Each row was made from one path, in order. Every step used is in the known rows, and no mark comes twice. Write each row's path.
In the rows, 128 means zero.
Known rows
zopatu/mamob/nekevi/zemu/mulu/monub: [ 65 109  93 158 180 149 103 151 102 197 186 156  85 148  84 128 153 110
 155 119 104 128 181 204 118 126 154 141 135 106]
dekan/zemu: [135 105 123 148 158 105 114 139 106  55 149 108 151 141 120 113 149 115
 120 126 127 141 114  74 143 146 140 121 103 154]
zopatu/sonon/dekan/zemu/mulu/monub/zepu: [109 137  96 124 147  93  90 185  57  74 216  82 168  99 130 135  95 140
  87 141 121 124 190 136 117 131 101 119 114 114]
mulu/zemu/zopatu/monub/gufo: [128  93 115  91 103 117 143  79 148 180 166 210 124 110  93 109 150 130
 155 159  87 118 161 138 144 126 154 120 153  98]
mulu/zemu/zopatu/sonon/sena: [136 137 128  72 122 136 145 125  71 163 113 201 111  72 136 107 139 115
 115 178 122 166 129  99 148  77  89 143 121 135]
zopatu/sonon/dekan: [165 138 136 135 121 127  96 129  99  62  98 111 142 135 155 134 129 109
  80 127 166 130  99 112 146 119 122  92 113 148]
zemu/zopatu/monub/dekan/mamob: [163 180 128 184  81 124 137  87 139 199 104 125 124 152 118 161 103 151
 193 141 102  98 129 112 134 159 133 137 129 150]
mulu/monub/dekan: [164 117 139 118  76 115 131 135 134 143 154 104 153  96 176 127 144 139
 156 151 103 172 126 108 105 123 121 111 139 126]
mulu/monub/dekan/sonon/zopatu: [146 152 176  88  82 112 144 167 115 160 112 123 173  75 173 138 116 130
 140 128 124 111  69 102  94 130  98 127 121 118]
mamob/nekevi: [139 114 127 135 135 154 124 123 147  97 105 138 104 129 170 124 158 113
 132 110 150 137 144 121 124 137 160 110 165 142]
zopatu/mamob: [132 140 113 189 135 133 115 135 134  97 118 116 119 155 118 111 140 101
 135 124 161 153 118 148 163 138 160 126 120 113]
nekevi/mamob/sena: [123 100 138 141 118 151 116 189 155 111  86 152  87 155 132 177 128 131
 114  73 133 126 123 161  88  77 179  88 157 157]
nekevi/mamob/dekan/monub/gufo: [106 116 130 140 194 146 118 102 197 169 148 139  91 209  78 145 120 150
  47  83 175  73 105 154 126 103 189 113 146 116]
mulu/monub/dekan/sonon/sena: [173 133 165  78  85 117 163 108 120 159 140 125 151 111 189  85 130 147
 141 140 103 152 101 101 106  81  74 140 136 113]
dekan/sonon: [148 134 150 141 116 127 152 112 137  69 107 121 137 122 146 101 141 123
 157 120 161 137  73  89 134 101 138 135 118 127]
sonon/zopatu/zemu/mulu/monub/dekan: [ 83 131 129  87  89 111 148 190  92 154 135 129 152  60 178 167 125 137
 127 164  85 142 146 119  94 164 118 115 109  89]
dekan/mamob/nekevi: [132 155  98 178 149 159 116 113 108 148  84 143 103 172 149 150 115 112
 142  89 151  99 129 127 134 135 169 122 157 143]
mulu/zemu/zopatu/monub/dekan/sonon/sena: [168 156 151  62  68 120 176  88 123 199 133 163 137 100 121  95 122 155
 161 172  74 129 129 100 114  77  57 146 128 116]
sonon/dekan/zemu/zopatu/monub: [168 105 137 147 131  93 100 128 104  82 136 112 146 166  94 134 146 119
 119 135 100 100 159 104 132 187 120 123 114 153]
zopatu/monub/dekan/sonon/sena: [190 152 167  98  88 126 176  82 151 122 136 113 146 152 149  81 124 151
 128 121 100 128 107 100 128 106  80 138 138 124]
mamob/nekevi/zemu/mulu/monub/dekan/sonon: [ 82 128 140 105 124 131 130 100 138 202 178 140 119  97 130 131 133 163
 189 126  96  95 134 138  75  83 100 127 121 137]
mamob/dekan: [158 121 141 128 143 158 137 132 189  66  75  80 117 142 149 133 147 127
 103 116 184 159 103 117 142 122 145 130 148 152]
mulu/zemu/zopatu/monub/dekan/sonon: [164 168 147  92  55 111 166  95 137 187 148 144 150  83  97 123 130 156
 202 175  88 108 117  90 105  85  78 127 112 122]
zopatu/monub: [182 115 130 144 112 133 157 140 142  73 146 114 131 155 116 109 163 112
 136 115 107 163 136 116 144 155 157 137 153 120]
zemu/mulu/monub: [102 101 121 139 112 139 153 175 104 120 165 149 114 101 169 123 159 130
 179 139 121 185 151 135 116 115 174 158 150  94]
zemu/mulu/monub/dekan: [107 122 132 133  80 129 141 145 130 154 167 124 133  86 187 132 138 160
 187 155 108 171 143 128  99 108 143 130 139 112]
dekan/sonon/zopatu: [127 140 165 123 128 131 147 165 117  84  64 139 146 109 155 124 120 102
 115 106 173 117  56 101 131 145 140 137 118 127]
mulu/zemu/zopatu/mamob/dekan/monub/zepu: [119 165  73 137 174 145 114 141 163 179 157  93 109 146  39 123  98 123
  87 143 181 141 176 187 147 123 113 150 152  98]
monub/gufo: [118  85 127 134 127 124 116  70 177  99 129 161 127 128 160 100 139 126
 120 121 148 131 110 127 163 133 182 100 144 121]
sonon/dekan/mamob/nekevi/zemu/mulu/monub: [ 88 111  78 163 167 145  79 138  65 198 122 151 104 190 123 173 100 113
 123  92 108  98 175 193 106 131 151 130 139 133]

Which path is each row?
[161 149 163 117 139 151 153 109 186  71  77  88 127 138 136 118 139 139
 132 111 196 118  62  99 131  85 122 138 129 142] -> mamob/dekan/sonon
[ 66 147 141 113 131 121 170 169  94  78  87 146 133  89 149 141 122 123
 127 132 146 106  94 102 123 144 132 140  88  90] -> dekan/sonon/zopatu/zemu/mulu
[156 131 171  83 126 132 140  42 165 205 122 149 101 140 105 105 132 150
 140 129  74  83 145 124 109 128  54 140 132 170] -> mamob/nekevi/zemu/zopatu/monub/dekan/sonon/sena
[103 109  96 141 105 131 142 188 131  89 177 103 127  74 173 116 115 138
 147 140 129 211 203 164 115 140 161 156 167  88] -> zemu/mulu/monub/zepu
[106  90 113 137 145 103 100 174  62  92 180 118 154 143 145 134 136 129
 127 128 109 132 159 128 106 129 139 128 117 117] -> sonon/dekan/zemu/mulu/monub
[132 114 119 129 169 118  86  57 114 132 186 167 143 189 111  97 125 128
  47  96 165  59  90 137 171 123 145  83 138 112] -> zopatu/sonon/dekan/monub/gufo
[103 127 114 109  78 104 155 138 113 140 181 114 141  75 169 144 146 159
 171 176  75 161 165 105  98 122 113 114 108  87] -> zopatu/zemu/mulu/monub/dekan
[ 90  80  88 137 139 118 123 168 135 101 188  96 126  87 116 121 113 125
 117 140 107 217 203 177 124 151 143 159 139 118] -> nekevi/zemu/mulu/monub/zepu
[157 120 130 136 184 161 138 119 171  99 138  93 115 191 103 113 156 127
  79  92 183 140  97 115 147 127 149 142 160 136] -> mamob/dekan/monub
[ 99 103 105 112 114 115 166 167  88 106 181 136 123  93 152 132 169 128
 163 160  84 176 171 114 113 131 145 140 118  74] -> zopatu/zemu/mulu/monub
[125 112 115 114 103 128 136 138 113 136 105 173 120  73 130 130 148 113
 162 175 129 176 140 106 127 109 140 134 124 130] -> mulu/zemu/zopatu
[183 125 105 144 105 127 148 153 165  38 161  68 139 129 120 106 119 118
 102 119 115 190 188 145 146 181 144 136 169 112] -> zopatu/monub/zepu
[122 143 156 125 191 144 119  78 176 164  64 121  86 171  70 104 121 119
 108 129 170 109  87 159 162 101  77 175  94 161] -> nekevi/zemu/zopatu/mamob/dekan/sonon/sena
[ 90 147 135 138 193 141  96 145 116 157  84 147 117 152  70 132 113  80
  92  85 155  59  86 173 134 156 117 125 103 140] -> dekan/sonon/zopatu/mamob/nekevi/zemu
[137  96 136 155 140  94  75 122 105  75  97 117 147 137 138 139 132 120
 119 144 139 112 134  95 132 160 126 111  95 167] -> sonon/dekan/zemu/zopatu
[116 195 158 153 110 121 115 137 136 150  75 109 155 117 134 133  86 121
 129 120 170  77  53 134 132 137 109 111  92 122] -> monub/dekan/sonon/zopatu/mamob
[145 121 105 163 117 152  79 135 118 115  44 136 121 213 155 171  85 117
 116  47 152  89 107 175 136 103 156  81 173 168] -> sonon/dekan/mamob/sena
[127 147 122 100 110 129 134 134  87 151 130 179 122  55 110 133 149 119
 151 181 135 143 118  91 140  87 113 124 105 133] -> mulu/zemu/zopatu/sonon
[ 35 181 141 151 166 145  94 123 135 210  97 142 112 126 102 151  81 132
 133 105 154  42 101 181 110 129 111 114  92 141] -> monub/dekan/sonon/zopatu/mamob/nekevi/zemu/mulu
[157 155 102 160 141 138 108  77 135 204 136 109 122 198  72 161 103 131
 126  94  74  76 148 144 125 158 113 106 134 172] -> zopatu/monub/dekan/mamob/nekevi/zemu
[ 74 174 102 130 103 113 143 182  55 206 113 132 149 108 159 191  83 137
 139 144  85 100 132 126 108 161 126 127 101  90] -> sonon/zopatu/zemu/mulu/monub/dekan/mamob
[163 140 127 102  61 117 148 115 141 182 144 142 140  86 109 136 139 143
 178 179  75 149 158 109 115 119 105 116 131 131] -> mulu/zemu/zopatu/monub/dekan
[ 76  86 113 166 157 137 120 126 134  85 130 134 105 125 114 122 139 120
 136 126 138 182 131 139 143 131 168 144 104 154] -> nekevi/zemu/mulu
[135 156 158  71 149 133 163 157 149  67  46  88 146 118 126 153 125 116
  73 120 166  90  65  91 127 142  93 126 101 119] -> mamob/dekan/sonon/zopatu/zemu
[117 125 131 165 181 143  89 102 189 149  73  98  90 154  54 147 136 113
 120 143 170 128 113 168 161 144 126 148  96 172] -> nekevi/zemu/zopatu/mamob/dekan
[154  96 110 144 125 114 120 121 176  89 146  87 121 111  63 121 123 115
 112 146  95 185 198 155 149 204 124 152 134 155] -> nekevi/zemu/zopatu/monub/zepu
[114 142 160  94  89 131 169 115 114 173 152 149 133 100 203  92 120 171
 173 143 111 153 118 120 101  64  96 158 135 101] -> zemu/mulu/monub/dekan/sonon/sena
[118 128  88 174 183 149  97  99 111 156  96 139 101 185  93 153 112  99
 116  88 129 102 128 142 140 146 152 123 124 172] -> dekan/mamob/nekevi/zemu
[131  69 127 106 117 114 129 101 146 143 173 172 136 119 161 102 157 124
 135 129 113 140 131 137 142 129 170 117 161  93] -> mulu/monub/gufo
[ 94 142 122 151 167 111  88 141  59  61 157 121 148 140 127 136 119 138
 100 130 150  88 119 100 139 111 122 104  82 148] -> zopatu/sonon/dekan/zemu/mulu
[138  81 135 129 139  84  80  65 139 119 159 156 149 173 102 121 133 133
 110 129  97  53 155 126 150 181 139 101 122 136] -> sonon/dekan/zemu/zopatu/monub/gufo
[158 135 143 107 142 142 142 124  98  89 117 149 119 124 164  89 142 114
  79 134 144 164 103 102 164 107 111 135 131 137] -> zopatu/sonon/sena
[172 170 152  93 133 148 167 181 192  57  84  52 151 129 107 137  87 124
  59  91 168 110 121 148 130 175 106 152 166 119] -> mamob/dekan/sonon/zopatu/monub/zepu
